Known rows, with every step that occurs:
putik > dufen > zope: [  0.5  48.2 -40.6  16.5  35.5 -14.0   2.4 -24.2 -27.9 -46.9  28.9  17.5
 -19.2  -9.4 -32.5 -18.8  10.3  26.7   8.2 -39.4  30.4 -27.1]
rupa > ludug > fipa: [  6.1   3.0  27.4  35.7  12.8   6.6 -40.4  30.3  12.4  37.6   8.5  38.5
  -0.9  14.6 -33.8  23.2  22.3 -19.0  26.1  20.3  51.8  -2.5]
lomo > rupa > ludug > putik > dufen: [ -9.3   8.0   2.9  -5.3 -22.3   0.0  61.4  -2.7 -21.3   4.4 -16.3  -6.9
   7.2 -22.9  26.4  11.3  41.0   1.8 -14.9 -23.3 -10.6  -5.8]
fipa > lomo > putik > dufen: [ -2.7   7.4 -42.5 -53.3  13.2  -3.3   9.7 -32.1 -46.7   2.9 -24.2 -37.8
   5.6 -38.2   4.6 -15.1  14.3  62.3   0.2  25.1 -33.2   5.2]
ludug > fipa: [ 10.0  19.5  10.6  53.2  25.5   1.5 -45.9  36.6  29.4  29.4  12.0   8.3
  -1.5  -5.1 -46.3   6.9   6.9  17.4  22.4  16.0  58.2 -14.2]
zope > ludug > putik > lomo > fipa: [-40.1   6.9  55.9  -5.5 -32.8   4.4  -6.3 -25.5  22.0   8.1  27.2 -24.9
   8.8 -26.6   2.0 -22.3 -44.7  -1.6  23.4  62.9 -30.2  37.8]
dufen > zope > ludug: [ -5.9   9.9  10.2  29.5  14.6 -28.2  -4.4 -12.0   1.2 -25.4  33.7  51.5
 -21.1  33.8 -23.1  -9.6 -29.7 -33.0   1.8 -37.4  31.3 -40.6]
rupa > ludug: [ 12.8   7.6  39.4  16.4  14.4 -16.3 -26.2  -6.5 -32.8   4.0   9.2  50.3
  -5.9  23.6 -27.6   6.4   5.3  -9.3  16.6 -12.7  34.5 -29.9]
lomo > zope > dufen: [ 25.9  -0.4  25.7  23.8  20.5 -28.1 -49.5   2.5   9.4  39.9 -45.4  35.9
  23.5  15.5 -38.7  -9.8 -21.9  39.8 -43.8 -60.0   2.1 -41.7]
dufen > zope > lomo: [ 55.2  12.5 -13.3  37.0  40.7  -3.9 -52.9  11.9  -3.0 -32.6  11.6  23.0
 -34.7  27.5 -14.8  -5.7 -31.6   0.3  -3.0 -63.5   6.5 -19.9]
ludug > putik > lomo: [ 13.0  22.6   8.0  28.3 -21.8   6.5  -2.5  -7.3  17.3  -6.1  37.4 -24.0
 -17.0 -30.5  -7.1  -8.4  -7.4  46.3  10.3  30.2   5.6  17.3]
lomo > putik > dufen > zope > ludug > fipa: [-64.7  32.6 -43.6  -7.0   8.4  -5.5  33.7 -17.7   6.1  11.7 -13.6 -13.1
 -19.5 -36.9   3.5  -5.6 -16.6  -6.5   7.5  23.4  -0.6  13.5]
fipa > lomo > zope > ludug > putik: [ 29.3 -44.1  15.5 -12.5 -17.1  -6.0   3.8  10.6  38.8  11.1 -23.4  16.9
  18.6  27.4   8.7   3.8  -8.3 -14.3 -36.6  -7.2 -22.5  -8.0]
dufen > zope > lomo > rupa > ludug > putik: [ 46.8 -35.0   9.9  25.4 -12.5  24.1  14.0  29.7  11.1 -21.4   2.3  -9.1
 -20.0  36.9  55.0  21.0  -4.2 -32.8 -41.1 -84.3 -29.6  -2.4]
dufen > zope > ludug > putik > lomo > rupa: [-14.8 -19.3  17.5  33.4 -58.5  20.5  52.4  -3.9  32.9 -29.4  50.9 -21.6
  -5.3  13.8  44.2  -8.0 -10.5 -10.2 -35.6 -31.1 -36.8 -11.9]
fipa > ludug: [ -9.9  -8.0  20.4  -4.1  22.1 -22.0 -36.0   5.6 -52.2 -26.5  -9.9  24.4
  14.9  36.4 -25.8 -10.0 -11.6  -7.8  23.7   2.4  39.8 -39.1]
lomo > putik: [-11.2  15.7  22.3  14.4  19.7 -15.6  -6.6 -13.8 -30.5   9.9 -13.0 -29.6
 -13.6 -23.5  -9.1  -8.6 -39.0  53.5   2.3  -2.9  15.8 -20.7]
dufen > zope > ludug > putik > lomo > fipa: [-38.2   1.1  31.5   6.3 -26.2  16.8   1.0 -29.2  33.1 -28.6  60.9 -30.8
  -3.0  -1.7  13.2 -21.5 -48.5 -14.0   7.2  25.7 -23.7  36.4]
lomo > fipa > ludug > putik: [-32.3 -21.0  41.8 -22.6  17.5  -5.2 -23.5   6.5 -17.9 -19.8  -8.3 -43.7
  29.3  11.8  -2.9  -9.9 -40.0  -8.7  26.8  35.6  29.4  16.8]
ludug > fipa > lomo: [ 39.4 -19.9 -15.9  16.9  15.2  17.6 -56.8  41.7  33.1  28.0  15.5  -0.2
  16.5  16.4 -35.2  10.3  36.2  17.8  14.9  27.7  30.2  -2.5]

Rows:
[ 12.7 -11.3 -23.0 -42.6 -14.7 -11.0  31.7 -11.6  14.0   3.4 -41.9  15.9
  19.9  -7.7   8.4  -4.9  13.4  -5.8 -27.4   9.1 -40.5   5.9]	fipa > lomo > zope > ludug > putik > dufen
[  3.0  45.2 -57.3  10.3  21.4 -12.3  39.8 -16.9   5.5 -42.2  27.2 -15.0
 -32.1 -32.9 -12.6  -9.5   7.4  28.0   0.8 -26.5  34.4   7.1]	ludug > putik > dufen > zope
[ -3.3  40.3 -19.1 -21.3   3.6 -21.5  37.5 -22.0 -22.3   3.3 -13.6  18.3
 -17.6 -36.0  -5.8   6.7  24.7   0.1  20.1  16.4  21.4  17.8]	rupa > ludug > putik > dufen
[-13.8  12.2  46.0  14.6 -11.8  22.7 -28.3 -15.1  17.7  -3.5  42.3 -62.2
   8.4 -31.7  -5.3 -19.7 -28.9  46.3  20.8  47.3 -11.0  39.0]	ludug > putik > lomo > fipa
[-11.5  19.4  18.5   9.5 -40.6 -12.9  17.7 -19.8  22.1   7.0  19.5  14.0
 -17.6 -23.2  -0.6  -8.4 -24.0  -2.9  13.6  46.0 -12.2  12.6]	zope > ludug > putik > lomo
[-22.5  14.2 -58.3 -29.5  17.3 -14.4  36.4 -13.5 -31.1 -63.4   2.8 -12.5
  -6.8   2.0   4.4 -10.1   4.3 -10.6  12.3  -4.8  31.4   3.0]	fipa > ludug > putik > dufen > zope
[ 19.4 -32.7 -22.6 -43.9 -32.4  16.8  52.2   0.3 -16.8   1.4 -10.2 -16.8
  24.9  -2.3  38.7  15.2  70.5   3.5 -22.6 -12.0 -37.4   4.9]	fipa > lomo > rupa > ludug > putik > dufen
[  0.5 -24.2  50.1  48.2 -11.7  27.1 -16.0  47.4  13.0  36.4   4.3  10.7
  24.9  27.8   2.9  24.2  37.3 -18.1  -8.2 -18.7  20.4 -26.1]	lomo > rupa > ludug > fipa
[-33.1  41.1 -40.6  16.5  15.3  -9.7   8.8  -1.9  20.0   1.7   9.9  39.0
 -10.6 -11.1 -29.0  -4.0  11.1 -31.8  20.7  12.0  26.6  -3.0]	putik > dufen > zope > ludug > fipa
[ -6.0 -31.7   9.4 -25.2 -32.9  -2.4 -25.0  -4.7   4.9  13.6 -45.0  -3.4
  37.8  10.3  12.5 -10.1 -20.4  22.8 -37.6   7.9 -39.2  10.0]	fipa > ludug > putik > lomo > zope > dufen
[ 42.4 -23.6  50.7  18.7  -2.2  11.3 -30.7  26.3 -32.5  12.4 -30.5  33.8
   6.3  37.9  25.4  14.1   1.6 -23.1 -21.1 -62.5 -39.2 -30.2]	zope > lomo > rupa > ludug
[-17.5 -32.5  -7.7 -25.0  -9.1   4.3 -11.0  11.5  24.0  54.2 -25.0 -17.4
  10.0  -2.6   5.3  10.6  -8.0  -4.9   5.9  59.9 -15.3  11.8]	zope > ludug > fipa > lomo > putik
[ 31.9 -49.3   8.6  31.1  -9.0  37.1 -32.1  60.5  36.2  29.4  13.3 -27.1
  42.0  29.1  -1.8  12.5  49.8  21.7 -20.6 -12.5   0.9 -25.3]	ludug > fipa > lomo > rupa
[-17.7   8.6 -10.1 -66.7  26.5  -0.9 -25.2  -3.4 -41.5 -18.4 -63.3 -37.1
  19.0 -23.3  14.4 -14.5 -36.0 -14.1  33.6  43.8 -35.1  47.4]	zope > lomo > fipa > ludug > putik > dufen
[-24.7  50.3 -23.7 -21.9  -2.5 -42.2  52.6 -23.1  -1.8   8.3 -26.6  27.9
 -17.5 -48.7 -13.8  -7.0  -6.5 -10.3  22.8  27.8  10.7   8.6]	zope > ludug > putik > dufen
[  9.4 -22.9  44.1  24.4 -24.9   4.2  34.7  22.1   0.8   7.8   1.7  -7.9
   6.5  11.6  27.1  19.2  17.5  -7.2 -23.3 -39.2  11.1 -18.2]	lomo > rupa > ludug > putik
[ -3.1   0.2 -64.7 -20.9   6.7   8.0  -0.7   2.7  25.9  -0.9  16.1  30.6
   5.4   9.6 -17.7  -1.1  42.1 -31.5  11.8  21.5  -0.6   7.4]	putik > dufen > zope > ludug > fipa > lomo
[  7.2 -21.2  61.0  28.9 -11.0   3.4  -0.4  13.5 -32.2   6.5   5.5  22.3
  18.8  36.5   8.8   9.8  20.7  -6.2 -21.3 -54.1   6.2 -50.3]	lomo > rupa > ludug
[  4.4 -43.9   0.8 -20.2  -3.4  27.6 -26.9  13.7   2.2  46.6 -11.9 -25.6
  10.1   8.1  10.0  25.5  23.8   7.9   4.3  48.6  -5.9  22.8]	rupa > ludug > fipa > lomo > putik
[  6.9  18.6 -14.8 -33.3  24.9  13.8  -8.6 -18.4 -12.3 -24.8  -9.8 -16.8
 -19.4 -12.5  23.6  -0.3 -18.6 -27.2  11.9 -10.5 -35.5  58.4]	rupa > ludug > putik > dufen > zope > lomo > fipa
[-24.3  -4.3 -58.5 -61.3   0.3  -9.4  40.8 -48.3 -30.0 -22.1  -8.3 -10.4
  -6.5  -8.0  22.6 -16.3  -6.3   3.4 -10.5   2.4 -43.5  -1.9]	fipa > lomo > putik > dufen > zope > ludug
[-14.9 -40.6 -30.3 -11.7  -3.0  17.0  -2.8   9.7  35.5  15.4   9.5 -24.5
  -4.5  16.7  14.4   9.6  -9.2 -15.4  -8.7  21.1  -8.4   9.1]	dufen > zope > ludug > fipa > lomo > putik
[ 32.5  27.9 -53.5 -19.1  16.0  -1.3  16.0 -12.2 -13.2 -26.9 -16.2  22.1
 -42.8 -10.9  19.8  12.8   5.6 -25.0   2.6 -29.6 -20.4  36.1]	rupa > ludug > putik > dufen > zope > lomo
[ 17.2   5.9  21.7  10.2   1.6 -17.0  10.2   1.8  -0.6   7.3   6.2  19.7
 -18.9  -0.3  -7.6  18.3   4.2 -10.5  12.7   1.1  39.3   5.1]	rupa > ludug > putik
